Each row was made from one small tree. The marks that hang from a mark follow it in brackets, in alphabetical order. Every link used is in the known rows. Write each row's tree.
Known rows
K(J(G Y) R): [  4   4 -35   6 -24   4  21  10   5   3   9   4 -18 -15   4 -12  38 -24
  22 -25  18  10]
K(J(G)): [ 10   7 -25   2  16   7  20   2   4  20  15 -14 -26 -11  -2  16  24 -12
  15  -5   2   8]
J(G(Q) K(R) Y): [ 23   6  -6  14 -24 -28  40   9  20  11  -2 -16 -16   8 -20  -2   6   0
 -19  12   9  33]
K(J(Y) R(B)): [ -4   1  -5   7 -21   8   0  19 -15  -6   3   8 -13 -22  13   6 -13 -33
  14 -13  15  16]
Q(M): [  3   4 -19  16  67  -6   4   8  19  13   6 -31 -55 -23  21  43 -18   6
 -33  -1 -42  20]
R(B W): [-11  -7  12   8  10  -9   6  -6 -22   5  11   3 -11   2  21  35 -65 -45
 -32  19 -29  15]
W(K): [  1  -2 -13  26  38  -8   4 -13 -16  11  -4  -2 -28 -28  12  47 -11  -1
 -26  -6 -41  24]
J(G K(R(W)) Y): [  9   1 -24  15 -51 -22  40  -4   2   4   7   3   4  44   0 -15  -1 -37
 -20   2  -4  26]
R(B(J(K Y))): [ 31   4  18   9 -36  -8   5  11  -7  -6  12 -14  -9  48   9  21 -47  -7
   4  10   8  34]
R(B(J)): [ 17  -1  21  10  -1   7  -2   5 -12   2  21 -12 -29  15  19  35 -52 -17
   5   4  -8  29]
Q(G(Y) M): [-11  -1  -8  26  57 -18  -6  16  47  21  11 -35 -51 -34  -3  30  -9  38
  -3  17 -14  17]
K(R): [  5   5  -3  27  21   7  12   2  -1   6   5 -11 -42 -32  10  28 -16 -28
 -22  -3 -29  37]
J(G Y): [ 12   2 -19   8  -6 -15  20  -5  26   9   4  -9 -29   9   1  12  30  -5
   6  -9   0   5]
K(J(Y)): [ 14   8 -17   3  13   1   9   4  -1   0  -2 -12 -26 -18   9  17  16  -2
  11  -6   3   4]
G(Q Y): [  2  -3  31  24  45 -27  17  -1  28  23 -11 -37 -52 -55 -10  40 -12  31
 -16  29 -11  30]
G(Q(M) Y): [ -8  -5  14  22  68 -32  13  12  39  26 -11 -48 -63 -55   2  39 -20  45
 -29  24 -20  28]
G(Q): [ 14   3  15  12  58 -13  17  -2   8  15  -3 -29 -48 -48  -1  44 -21  12
 -35  23 -25  25]
Q(G): [ 10   7  -2  19  40   1   1   1  14  10  16 -15 -38 -27  -9  34  -7   8
  -8  17 -18  16]
R(B(J(G)) W(K)): [-14 -17  -5   7 -32 -10  12 -17 -40   3  21  14   8  41  31  17 -52 -34
  -4  -6 -17  16]
R(W(K)): [-12  -8 -18  20  24 -14  16 -26 -34   7  -2   7 -11 -13  23  34 -33 -24
 -41   0 -50  17]
B(J(G(Y) K) R): [ 41  -1  24  17 -43  -1  38   6  23  19  32 -19  -5  72 -20  16 -31  -9
  17  21   7  40]

Write each row's tree
[ -1   0   2   7  20 -13  28   5  23  29   4 -27 -32 -40 -15  14  22  19
  18  14  16  16] | K(J(G(Q Y)))
[ 13   4   5  26 -12 -25  29   1  35  34   4 -27 -21  26 -26  19   8   3
   3  22   1  39] | J(G(Y) K)
[-18  -8   7  17  -6   0   8   0 -25   1  12   9 -13 -12  23  20 -61 -59
 -31   7 -28  29] | K(R(B W))
[ 10   3  -7  26  -9  -8  32  -3 -17   8   6  -8  -8   8   2  12 -48 -39
 -43  20 -33  44] | J(K(R(W)))
[  9  -4  13  16 -33   4   0   9 -11 -11  12   0 -25   4  24  11 -34 -26
   9 -15   5  31] | K(R(B(J(Y))))
[  0   5 -28   9  -2  13  25   8  -2  15  14  -1 -24 -24   2   1  22 -32
  13 -16   1  21] | K(J(G) R)
[ -7 -17  -2   7 -34 -16   2 -14 -45 -13   4  16   9  29  39  20 -57 -25
 -13  -9 -16  11] | R(B(J(Y)) W(K))
[ 39  -2   4   4 -45   3  48  -4  -8   5  41  -6  13  85   0  10 -56 -41
 -13  20 -18  26] | B(J(G K) R(W))
[-21  -7 -23  26  -9  -5  18  -1  -7  20   3   7 -13 -32   3   8  25  -8
  20 -21  -4  27] | W(K(J(G(Y)) R))
[ 35  -1  10   5 -15  14  29   2   7   5  40  -9 -19  47   2  24 -24 -24
  11   0  -9  21] | B(J(G) R)
[ -8   1 -24  23  18   8  10   1 -33   9   1   9 -17 -43  14  21  -2 -20
  -7 -21 -24  27] | W(K(J R))
[ -8  -1 -12   7  43 -18  23  17  32  31   2 -38 -41 -35  -8  14  18  31
   7   9   9  11] | K(J(G(Q(M) Y)))
[ -6  -1 -31  19  -3   0   7   0 -27  -1  -7  13 -11 -38  16  13  10 -11
   1 -27 -11  18] | W(K(J(Y) R))
[  3   1 -28  13  14  -6   4  -6 -20   1  -9   3 -14 -27  14  25  15   5
   0 -18 -12   6] | W(K(J(Y)))
[ 19   5 -20  18 -42 -17  29   6  20   8   6  -5 -12  29 -10  -4  15 -19
  -5  -1   5  32] | J(G K(R) Y)
[ 24 -11  -2  -4 -50   0  37 -10   0 -11  30   5   5  65  15   1 -22 -37
   3  -3  -4   1] | B(J(G Y) R(W))
[ 10   4  -1  18 -31  -9  24  13   3  21  21  -3  -7  32 -12  15 -29 -38
 -10  13  -2  44] | J(G K(R(B)))
[ 12 -15  -8   6 -27   3  35 -17 -25   1  34  15  10  54  20  18 -41 -38
 -10  -5 -29  13] | B(J(G) R(W(K)))
[  2   1   8  21 -22  -9  19   6 -25   7  12   1   1  22   4  19 -73 -51
 -42  23 -25  44] | J(K(R(B W)))
[-10  -8 -32   9   4 -12  14 -18 -37  -2  -7  13   4 -15  23  14  -9 -17
 -18  -9 -25  -1] | R(W(K(J(Y))))
[  6   6 -20  11  -6   8  12  10  -7  -4  -1  -3 -25 -35  12   1  16 -20
  10 -17   5  15] | K(J(Y) R)
[ -6  -9   9  14 -25   6   8  -2 -33  -7  19   6 -14  11  30  11 -67 -51
 -17   0 -17  33] | K(R(B(J) W))
[  3  -7  24  13 -25  -6   4   3  14  17  18 -17 -26  29   6  20 -25  -8
  31   2  16  27] | R(B(J(G(Y))))
[-10  -4 -41  13 -18  -3  16   2 -17   5   3  17  -7 -20  13   0  32 -14
  13 -31   1  11] | W(K(J(G Y) R))
[-11  -3 -40   2 -37  -2  31  -1 -12  -4   9  13   0  -5  14 -24  18 -43
   7 -18   6   3] | K(J(G Y) R(W))
[ 15   3  17  22   5 -36  37   4  38  34  -1 -36 -27   4 -32  21  -2  24
 -12  37   5  40] | J(G(Q Y) K)
